Each row was made from one small tree. The marks that hang from a mark follow it in brackets, in alphabetical order. Every link used is in the known rows. Write each row's tree.
Known rows:
vezo(dafuto lilok(refe(pemef))): |   7 |  35 |  20 | -23 |  -1 |  -3 |  -2 | -23 |   8 |  -5 | -19 |  -2 |  31 |  34 |  36 |   6 |  23 |  17 |  49 |  -3 | -13 |  24 | -18 |  -7 |
pemef(refe(lilok)): |  19 |  15 |  24 | -15 |  -1 |  -1 | -18 |   5 |   6 | -38 |   3 |  17 |   4 |  29 |  -2 |  -6 |  37 |  17 |  19 |   1 |  -4 |  19 |   0 |  10 |
lilok(refe(dafuto pemef(logise) redi)): |   8 |  25 |   7 |  -6 |  -2 |  -2 | -13 |  11 |   8 | -14 |  13 |  22 |   3 |  12 |  19 |  -3 |   4 |  33 |  17 |  11 | -12 |  29 |   1 |  -1 |
logise(pemef zisi): |  28 |  16 |  21 |  -3 |  15 |  -8 |  -4 | -33 |  20 |   8 |  16 |  -7 |  -7 |   5 |   4 |  -2 |  43 |  44 |  51 |  24 | -20 |  14 | -18 |  22 |
logise(pemef): |  23 |  13 |  25 | -14 |  15 |  -2 | -14 | -25 |  16 |  -6 |   5 |  -5 |   2 |  22 |   2 |  -8 |  38 |  35 |  46 |  21 | -15 |  27 | -19 |  17 |
logise(pemef(refe(redi)) zisi): |  42 |  29 |  15 |   8 |  22 | -11 |  -5 | -18 |  10 |  19 |  27 |  -3 |  -5 |   2 |  -5 |   6 |  27 |  50 |  28 |  25 |   2 |  14 |  -3 |  16 |
zisi(logise(pemef(refe(lilok redi)))): |  46 |  36 |  25 | -14 |  18 | -18 | -16 |   4 |  15 | -10 |  18 |   9 |  -7 |   9 |   6 |  -7 |   8 |  33 |  26 |  10 |   7 |  18 |  -6 |  26 |
lilok(refe(dafuto(vezo) pemef redi)): |   4 |  23 |  25 | -28 |  -9 |  -4 |  -1 | -22 |  22 |   2 |  11 |   5 |  -4 |  15 |  14 |  -5 |   0 |  32 |  28 |  21 |  -1 |  14 |  -5 |  -1 |
logise(zisi): |   9 |   8 |  16 | -11 |  14 |   1 |  -9 | -23 |  19 | -13 |  13 |   3 |  -9 |   6 |   0 |  -8 |  35 |  42 |  47 |  22 | -12 |   8 |  -8 |  13 |
redi(refe(dafuto(vezo) lilok)): |  -2 |  12 |  45 | -44 | -28 | -11 |  -9 | -18 |  34 | -29 |  -6 |   8 | -10 |  26 |  14 | -11 |  25 |  13 |  38 |  13 |  -6 |   7 | -10 |  12 |
vezo(lilok): |   7 |  16 |  24 | -18 |  18 |   8 |   2 | -14 |   4 | -21 |  -8 |  -3 |  18 |  34 |   5 |   4 |  16 |  33 |  46 |   7 |  -6 |  22 | -12 |  12 |
dafuto(vezo(lilok(refe(redi)))): |   7 |  26 |  23 | -29 |  13 |   2 |  23 | -29 |   7 |   3 |  -1 |  -2 |  23 |  30 |  10 |  10 |  -4 |  35 |  34 |  18 |   7 |  12 | -15 |  -4 |
zisi(logise(pemef(refe(dafuto redi)))): |  47 |  35 |  23 | -19 |  33 | -16 | -11 |  -8 |   7 |   3 |  34 |  -4 |  -6 |   2 | -15 |  -4 |   3 |  44 |  28 |  21 |  27 |  30 |  -6 |  21 |
refe(dafuto lilok pemef(logise)): |   7 |  17 |  26 |  -5 | -24 |   1 | -22 |  23 |  18 | -43 |   1 |  26 | -10 |  29 |  22 |  -8 |  12 |  18 |  29 |   3 | -28 |  29 |   0 |  17 |
zisi(logise(pemef(refe(dafuto lilok)))): |  48 |  31 |  32 | -24 |  11 | -20 |  -9 |  -3 |   8 | -18 |  23 |   4 |  -4 |  12 |  -8 |  -6 |  26 |  24 |  27 |   4 |   6 |  29 | -11 |  29 |
zisi(logise(pemef)): |  28 |  20 |  23 | -32 |  28 | -12 | -11 | -28 |  20 |  -6 |  14 |  -8 |  -7 |   5 |   5 | -12 |  26 |  36 |  55 |  17 |  -6 |  21 | -25 |  23 |
pemef(logise refe): |   9 |  15 |   9 | -18 |  12 |   3 | -12 |   2 |  -4 | -28 |  15 |  16 |  12 |  26 |  -7 |   2 |  28 |  23 |  21 |   9 |   2 |  30 |  -5 |  -6 |
dafuto(refe(lilok pemef(logise)) vezo): |  -8 |  30 |  38 | -36 | -42 | -14 |  -5 |  -5 |  29 | -25 |  -6 |  13 |  -9 |  28 |  34 |  -4 |  27 |   1 |  30 |   0 | -28 |   6 |  -8 |   1 |
redi(refe(dafuto lilok pemef)): |   0 |  17 |  36 | -25 | -36 | -13 | -27 |   5 |  33 | -34 | -17 |  18 | -14 |  16 |  39 | -10 |  33 |  11 |  33 |  -6 | -28 |   7 |   0 |  20 |
lilok(refe): |   6 |   9 |  10 | -29 |  14 |   0 |  -8 | -22 |   5 | -21 |   3 |  11 |  14 |  16 |   3 |  -9 |  45 |  27 |  30 |  10 | -10 |  20 | -13 |  -3 |
zisi(logise(pemef(refe(dafuto)))): |  43 |  28 |  24 | -31 |  27 | -19 |  -5 | -20 |   3 |  -3 |  31 |  -7 |   0 |   6 | -17 |  -2 |  26 |  34 |  33 |  13 |  17 |  31 | -15 |  19 |
dafuto(refe(lilok pemef redi) vezo): |   0 |  34 |  45 | -29 | -32 | -14 | -13 |  -8 |  38 | -14 |  -8 |   6 | -19 |  22 |  32 |  -9 |  11 |  15 |  29 |   9 | -14 |  -3 |   4 |   9 |
logise(pemef(refe(lilok redi)) zisi): |  47 |  31 |  23 |  15 |   6 | -14 |  -9 |  -1 |  15 |   4 |  20 |   7 |  -8 |   9 |   4 |   3 |  27 |  41 |  22 |  17 |  -8 |  11 |   1 |  25 |
dafuto(refe(pemef redi) vezo(lilok)): |  -2 |  41 |  41 | -32 | -13 |  -9 |  12 | -23 |  23 |   7 | -11 | -13 |   3 |  26 |  29 |  11 |  -2 |  25 |  38 |   7 |  -3 |   0 |  -4 |   4 |
vezo(dafuto(refe(pemef redi)) lilok): |   7 |  52 |  36 | -18 |  -4 |  -8 | -16 |  -9 |  19 |  -2 | -18 |  -9 |  13 |  31 |  35 |   3 |   6 |  24 |  45 |   4 |   2 |  16 |   0 |   0 |

Which tree is each row?
|   3 |  20 |  -1 | -10 |  -7 |  -7 |   3 | -12 |  12 |  -5 |  13 |  19 |   3 |  -2 |  30 |   3 |  39 |  28 |  31 |   4 | -35 |   9 | -12 |  -2 |  lilok(refe(pemef(logise(zisi))))
|   5 |  11 |  36 | -28 | -18 |  -9 | -24 |   2 |  25 | -40 | -10 |  17 |  -6 |  20 |  16 | -14 |  37 |  17 |  31 |   3 | -13 |  14 |  -2 |  19 |  redi(refe(dafuto lilok))
|   2 |  23 |   1 |  -9 |   0 |   0 | -14 |   7 |  10 | -13 |   5 |  24 |   6 |  12 |  32 |  -2 |  11 |  29 |  22 |   7 | -22 |  20 |  -4 |  -6 |  lilok(refe(pemef(logise) redi))
|   5 |  38 |  42 | -27 | -30 | -15 | -35 |  -4 |  31 | -29 | -19 |   6 |  -4 |  30 |  35 | -17 |  43 |   3 |  41 |  -2 | -17 |  15 |  -2 |   5 |  vezo(dafuto(refe(lilok pemef)))
|   6 |  33 |   6 |  -4 |   3 |   1 |   8 |   8 |  -1 |  -7 |  -7 |  16 |  25 |  22 |  38 |  14 |  -3 |  30 |  25 |  -2 | -20 |  21 |  -7 |  -3 |  vezo(lilok(refe(pemef(logise) redi)))
|  42 |  28 |  25 |   0 |  20 |  -6 | -14 |  -5 |   3 |   2 |  24 |  -2 |   2 |  19 | -18 |   2 |  15 |  44 |  19 |  24 |  15 |  35 |   1 |  16 |  logise(pemef(refe(dafuto redi)))
|   3 |  31 |  24 | -26 |  -4 |  -2 |  20 | -25 |  15 |  10 |  -8 |  -2 |  16 |  25 |  33 |  13 |  -8 |  30 |  36 |   8 |  -9 |   6 | -13 |  -2 |  dafuto(vezo(lilok(refe(pemef redi))))
|  -5 |  28 |  18 | -33 | -13 |  -2 |  29 | -22 |   5 |  -1 |  -6 |   4 |  25 |  32 |  35 |  18 |   8 |  15 |  37 |   0 | -23 |  15 | -24 | -10 |  dafuto(vezo(lilok(refe(pemef(logise)))))
|  14 |  19 |   4 |  -8 |  11 |  -2 |  -1 |  -6 |   0 | -13 |  27 |  13 |   4 |   9 |  -6 |   7 |  33 |  33 |  25 |  14 |  -2 |  17 |  -4 |  -1 |  pemef(logise(zisi) refe)
|  16 |  17 |  13 | -15 |  18 |   1 | -13 |  -7 |   6 | -17 |  15 |  13 |   7 |  14 |  -8 | -11 |  16 |  41 |  19 |  21 |   8 |  27 |   1 |   3 |  lilok(refe(dafuto redi))
|  21 |  23 |  37 | -18 |  -7 |  -1 |  -7 |   2 |  14 | -22 |  18 |  11 |  -8 |  33 | -15 |  -5 |  -6 |  29 |  16 |  22 |  21 |  20 |   7 |  10 |  pemef(refe(dafuto(vezo) lilok redi))
|  -6 |  15 |  31 | -27 | -35 | -13 | -27 |   0 |  36 | -33 | -26 |  19 | -11 |  15 |  52 | -10 |  39 |   8 |  38 |  -9 | -37 |  -1 |  -4 |  17 |  redi(refe(lilok pemef))
|  24 |  26 |  10 |  12 |   1 |  -4 | -11 |  23 |   8 | -23 |  22 |  28 |  -6 |  12 |   4 |   2 |  10 |  35 |  13 |  13 |  -4 |  13 |  10 |  10 |  pemef(logise(zisi) refe(lilok redi))
|   7 |  16 |  16 | -24 |  -6 |  -5 | -10 | -14 |  10 | -15 |   5 |  11 |   5 |  12 |  14 |  -6 |  35 |  24 |  27 |   3 | -17 |  23 |  -6 |   4 |  lilok(refe(dafuto pemef))
|   4 |  12 |  26 | -43 |   2 |  -3 |   8 | -36 |  12 | -11 |  15 |   2 |   8 |  23 | -11 |  -7 |  26 |  26 |  32 |  22 |   5 |  22 | -16 |  -4 |  lilok(refe(dafuto(vezo)))
|  15 |  25 |  36 | -34 |   7 |   2 |  24 | -25 |  -4 |  -7 |  12 | -12 |  20 |  41 | -18 |  16 |   4 |  27 |  31 |  12 |  24 |  25 | -10 |   3 |  pemef(refe(dafuto(vezo(lilok))))
|  38 |  22 |  30 |  -7 |   0 |  -9 | -13 |  -5 |   7 | -17 |   5 |   7 |   6 |  28 |   2 |   0 |  45 |  21 |  23 |   4 | -12 |  25 |  -8 |  19 |  logise(pemef(refe(lilok)))
|   6 |  21 |   9 | -14 |   2 |  -2 | -17 |  -7 |  16 |  -8 |  -1 |  15 |   2 |   9 |  28 |  -6 |  19 |  32 |  26 |   9 | -17 |  12 |  -2 |   0 |  lilok(refe(pemef redi))
|  19 |  31 |  34 | -22 |  12 |   3 |  18 | -15 |   0 |  -1 |  15 |  -9 |  14 |  37 | -17 |  16 | -20 |  38 |  25 |  20 |  33 |  24 |   0 |   4 |  pemef(refe(dafuto(vezo(lilok)) redi))
|   5 |  31 |  23 |  -8 | -32 | -19 | -11 |   7 |  24 | -22 |   2 |  19 | -14 |   5 |  36 |  -1 |  44 |  14 |  27 |  -5 | -39 |   0 |   1 |  12 |  dafuto(refe(lilok pemef(logise(zisi))))
|  48 |  29 |  32 |   6 |   5 |  -9 | -19 |  12 |   7 | -12 |  18 |   9 |  -2 |  26 |  -9 |  -2 |  16 |  35 |  13 |  16 |   6 |  33 |   5 |  25 |  logise(pemef(refe(dafuto lilok redi)))
|  -1 |  30 |  16 | -16 | -16 | -16 |  -7 | -10 |  19 |  -8 |   9 |   7 |  -9 |  -1 |  28 |   2 |  44 |  23 |  33 |   3 | -29 |   3 |  -3 |   3 |  dafuto(refe(pemef(logise(zisi))))
|   0 |  16 |   8 |  -3 |  -6 |  -1 |  -9 |  -6 |  21 | -11 |  11 |  13 | -12 |   5 |  27 |   0 |  24 |  33 |  45 |  12 | -32 |  10 |  -8 |   9 |  refe(pemef(logise(zisi)))
|   8 |  19 |  26 |   0 | -13 |   3 | -31 |  16 |  30 | -30 |  -9 |  20 | -17 |  21 |  33 | -14 |   3 |  28 |  33 |   8 | -24 |  11 |   6 |  20 |  refe(lilok pemef redi)
|   0 |  16 |  26 | -40 | -15 |  -6 |   6 | -33 |  19 |  -4 |   8 |   2 |   1 |  18 |  12 |  -3 |  22 |  20 |  34 |  13 | -10 |  16 | -14 |  -2 |  lilok(refe(dafuto(vezo) pemef))
|  12 |  22 |  14 | -12 |   1 |  -4 | -15 |  -3 |  14 | -10 |   7 |  13 |   0 |   9 |  16 |  -7 |  12 |  36 |  21 |  12 |  -8 |  20 |   3 |   4 |  lilok(refe(dafuto pemef redi))
|  41 |  34 |  18 | -21 |  35 | -15 | -12 | -14 |  10 |   4 |  25 |  -3 |  -3 |   3 |  -3 |  -3 |   9 |  42 |  32 |  18 |  17 |  21 | -11 |  16 |  zisi(logise(pemef(refe(redi))))
|   9 |  14 |  33 | -10 | -21 |   0 | -25 |  10 |  24 | -37 |  -4 |  16 | -14 |  25 |  18 | -13 |  20 |  21 |  34 |   3 | -24 |  21 |   2 |  24 |  refe(dafuto lilok pemef)
|   3 |  36 |  14 |  -4 | -10 | -14 | -13 |   1 |  23 |  -1 |  12 |  11 | -16 |  -4 |  30 |   1 |  21 |  34 |  28 |  11 | -20 |   1 |   7 |   5 |  dafuto(refe(pemef(logise(zisi)) redi))
|  19 |  23 |  11 |  -5 |  17 |   4 | -16 |  18 |  -4 | -23 |  27 |  18 |   5 |  23 | -17 |   1 |  -1 |  38 |  11 |  20 |  20 |  38 |   9 |   0 |  pemef(logise refe(dafuto redi))
|  10 |  25 |  14 |  16 | -16 |  -2 | -19 |  23 |  29 | -21 |   8 |  27 | -22 |   8 |  37 |  -5 |   0 |  35 |  32 |  13 | -33 |   6 |   6 |  19 |  refe(lilok pemef(logise(zisi)) redi)
|  -3 |  19 |  28 | -20 | -38 | -11 | -24 |  19 |  26 | -39 | -12 |  27 | -10 |  18 |  43 |  -6 |  26 |   8 |  29 |  -6 | -33 |  15 |  -2 |  14 |  redi(refe(dafuto lilok pemef(logise)))
|  -9 |  24 |  44 | -45 | -26 | -11 |  15 | -30 |  26 |  -1 | -16 | -11 |   4 |  26 |  35 |  13 |   7 |  17 |  49 |   2 | -11 |   4 | -16 |   8 |  redi(refe(dafuto(vezo(lilok)) pemef))
|  24 |  26 |  19 |   3 |   0 |   2 | -20 |  34 |   0 | -39 |  20 |  29 |   0 |  30 |  -8 |  -3 |  -1 |  29 |   4 |  12 |  11 |  34 |  13 |   9 |  pemef(logise refe(dafuto lilok redi))
| -11 |  14 |  39 | -50 | -29 | -11 |  -8 | -32 |  37 |  -8 |  -7 |  -3 | -14 |  15 |  29 |  -4 |  21 |  16 |  47 |  11 | -12 |   4 | -11 |   6 |  redi(refe(dafuto(vezo) pemef))
|  47 |  30 |  21 |   9 |  21 | -12 |  -5 | -13 |   7 |  17 |  36 |  -5 |  -7 |   3 | -17 |   7 |  21 |  53 |  23 |  28 |  11 |  22 |   2 |  21 |  logise(pemef(refe(dafuto redi)) zisi)
|  14 |  20 |  31 | -25 | -15 |  -1 |   0 |   4 |   5 | -33 |  20 |  18 |   1 |  39 | -12 |   0 |  10 |  14 |  16 |  13 |   8 |  29 |  -5 |   2 |  pemef(logise refe(dafuto(vezo) lilok))
|   7 |  33 |  34 | -12 | -23 | -13 | -29 |  13 |  30 | -26 | -11 |  15 | -15 |  16 |  34 | -12 |  24 |  19 |  21 |   0 | -20 |   3 |  11 |  15 |  dafuto(refe(lilok pemef redi))
|   7 |  21 |  42 | -15 | -25 |   0 | -15 |   1 |  37 | -20 |   2 |  11 | -24 |  28 |  18 | -12 | -16 |  28 |  35 |  21 |  -8 |  12 |   3 |  18 |  refe(dafuto(vezo) lilok pemef redi)
|  14 |  20 |  31 |   1 | -15 |   0 | -30 |  21 |  28 | -32 |  -1 |  19 | -20 |  22 |  20 | -14 |  -4 |  32 |  28 |  11 | -15 |  19 |  11 |  24 |  refe(dafuto lilok pemef redi)
